Each row was made from one small tree. The marks that hang from a mark follow it in brackets, in alphabetical order. Every link used is in the known rows. Write each row's tree.
In the rows, 128 means zero.
Known rows
Z(E M(G(D(F(N)))) R): [121 155 141  30 150 122 127 123 119 110 149 130 148 211 104 118 154  90
 106 108 103 124  96 101]
Z(E R): [165 150 116  91 138 127 152  87 159 120 141 117 134 175 141 133 146 121
 105 150 157 130 134 104]
D(G): [174 146  81 154 104 146 141 109 120 128 120 182 117 147 174 143 145 135
  89 120 134 176 144 102]
U(G(E)): [169 148 102 143 111 120 132 113 110 138 135 144 101 146 133 156 135 128
  92 131 156 167 149 118]
F(N(G(D E))): [137 179  95  91 105 125 137 129  89 123 160 179 126 174 137 150 136 135
 117 116 154 174 101 141]
Q(E M(G Z)): [105 129 129 168 113 154 131  85 116 128 129 144  88 119 116 188 121 139
  66 115 144 141 175 100]
Z(E M(G(D))): [139 134 150  97 122 134 144  96 128 126 143 170 127 153  93 149 129 139
  87  92  83 151 132 105]
N(F G): [164 127  98 165 107 123 118 101 128 132 124 171 126 162 206 122  96 134
 113 114 143 191 106 100]
Z(R): [167 144  96 130 140 129 143  76 145 130 123 135 131 179 162 134 129 142
  98 151 166 164 140 107]
U(G): [180 134  84 164 108 130 136 104 114 125 123 154 113 153 163 147 122 144
  89 125 125 190 154 108]
D(F(N)): [181 147  93 125 116 130 146 129 100 102 138 122 142 192 183 126 142 119
 113 155 168 159 135 134]
M(Z(E R(G(D(F))))): [103 179 146  71 143 132 113 125 169 124 163 134 120 172 114 122 146  99
 124 130 114  98 129  91]
M(G(D) Z): [109 132 131 176 105 159 123  94 147 114 148 181 105 143 117 169 142 162
  86 103 107 156 160 109]
Q(E M(G(D(F(N))) Z(R))): [ 85 175 129  84 142 141 122 123 105 122 150 128 109 182 101 161 147  89
  94 123 138 112 120  97]
Z(E M(G(D)) R): [124 142 147  66 147 127 134  84 146 132 140 155 131 175  87 138 135 127
  89  99  92 142 117  90]
Q(E M(G(D))): [138 156 119 135 124 142 156 103  92 147 129 188 103 136 105 184 120 137
  78 107 119 155 131 109]
M(G): [146 114 106 177 111 148 131  91 126 119 120 176 121 147 156 156 137 154
  82 112 138 171 152 116]
M(G(D(F(N)) E) Z): [ 93 158 142 117 106 145 111 142 116 108 170 143 109 168 103 159 173 105
 106 119 149 116 135 131]
R(G(E)): [138 149 117 128 124 121 115 109 112 143 128 164 111 141 146 144 123 149
  96 130 169 157 150 130]
Z(M R): [163 134 110 106 153 118 139  61 134 136 111 121 136 183 145 124 106 151
  87 142 147 180 142  97]
U(F): [200 136 104 174 120 126 145 112 120 123 127 120 126 169 175 138 113 130
 107 150 151 172 138 123]
Q(M(G)): [135 120 119 163 115 140 133  87  96 121 117 172 122 140 140 165 106 148
  70 110 141 184 150 101]

Which tree is each row?
[140 155  87 108 103 127 131 121  92 118 147 153 128 168 162 144 134 135
 109 126 180 176 118 138]
F(N(G(E)))
[105 153 149 144 108 152 120 127 145 123 160 155  93 141  95 163 163 107
 103 119 141 112 146 116]
M(G(D(F) E) Z)
[113 161 138  48 153 113 115 121 101 128 143 138 132 205  96 129 149  94
 101 116 142 137  98 114]
Z(M(G(D(F(N)) E)) R)
[152 183 108 111 110 134 147 139 118 137 153 175 114 156 135 140 134 100
 131 127 148 149 102 123]
N(G(D(F) E))
[117 174 135  56 161 100 113  90 117 163 129 164 120 173  96 129 103 145
  96 117 132 163 119 107]
Z(M R(G(D E)))
[ 89 156 132 112 140 124  90  90 154 140 139 131 102 153 123 143 131 143
  95 136 177 131 159 107]
M(Z(R(G(E))))
[141 151 122 151 117 143 156  86 116 133 135 115  95 128 127 176 108 140
  80 147 164 145 177 106]
Q(E M(Z))
[ 91 186 142  87 145 124 101 123 152 142 153 142 104 167 107 132 141 107
 117 138 153 111 131 104]
M(Z(R(G(D(F) E))))
[ 67 176 151  72 134 127 102 126 104 114 165 128 115 181  79 156 147  85
  95 123 162 119 119 100]
Q(M(G(D(F(N)) E) Z(R)))
[130 145 133 106 129 139 135  81 182 111 153  95 120 163 126 142 150 124
 101 150 156 116 161  96]
M(Z(E R))
[ 76 173 158 102 135 134 111 110 132 130 153 138 100 155  69 160 138  87
  94 125 153 114 129  85]
Q(M(G(D(F) E) Z(R)))
[161 172  93  96 107 131 128 155  89 118 141 145 120 175 162 130 175  80
 106 135 180 134 119 124]
D(F(N) G(E))
[163 149 104 149 108 123 126 110 126 141 136 196 126 165 179 127  99 135
 121 106 114 188  89 103]
N(F G(D))
[151 162 122 125 108 114 122 121 121 152 149 187 114 156 151 135 110 120
 126 113 143 166  85 114]
N(F G(D E))
[ 75 165 141  98 142 115  94  88 123 140 135 127 101 145 106 151 101 134
  83 133 182 146 158  91]
Q(M(Z(R(G(E)))))
[126 179 135   4 162 101 117 133 109 124 146 132 151 215 123  99 128  99
 119 119 108 134  97 102]
Z(E M R(G(D(F(N)))))
[ 95 124 155 141 104 149 123  91 133 101 150 134 109 125 103 174 125 128
  74 108 133 135 173  90]
Q(M(G Z(E)))
[124 159 119 121 143 137 144  72 134 138 132 101 100 151 120 164 114 127
  82 154 171 133 165  92]
Q(E M(Z(R)))
[159 157  95 120 108 114 122 141  86 119 147 124 125 179 168 138 126 109
 118 132 177 170 100 138]
U(F(N(G(E))))
[168 168 101 124 110 139 138 142 118 133 133 156 106 149 152 136 167  83
 107 137 170 132 128 108]
D(F G(E))
[ 90 153 122 110 130 148 104 119 139 101 153 140 126 198 127 138 167 110
 105 120 127 129 124 105]
M(G(D(F(N))) Z(R))
[ 87 164 149 114 132 147 110 112 162 129 157 141  99 164  88 151 168  95
 106 126 148 102 130 102]
M(G(D(F) E) Z(R))
[130 162 125 103 116 134 127 150  93 117 156 166 124 179 119 149 168 102
 109 121 150 131 110 140]
M(G(D(F(N)) E))
[131 137 112  95 159 109 107  73 124 144 103 149 132 178 152 114  90 161
  85 119 129 185 139  95]
Z(M R(G))
[ 92 159 157  88 106 143 124 141 102  88 175 133 125 165  96 157 143  92
 100 108 115 119 134 101]
Q(M(G(D(F(N))) Z(E)))
[127 120 140  86 146 128 125  75 149 123 125 131 132 171 114 132 134 124
  81 108 120 142 134  89]
Z(E M(G) R)
[129 160 119  79 162 109 118  81 122 152 116 174 131 182 127 119  92 164
  94 110 101 184 123  96]
Z(M R(G(D)))
[173 159  76 118 107 140 132 147  94 107 129 154 134 182 190 123 163  98
 106 128 147 158 122 113]
D(F(N) G)
[174 180 126 112 121 130 159 132 122 137 153 148 116 163 120 143 146 103
 122 153 163 129 123 132]
G(D(F) E)
[ 89 159 144  73 129 143 112 133 152  93 174 123 130 194 108 138 182  85
 113 119 119  94 119 102]
M(G(D(F(N))) Z(E R))
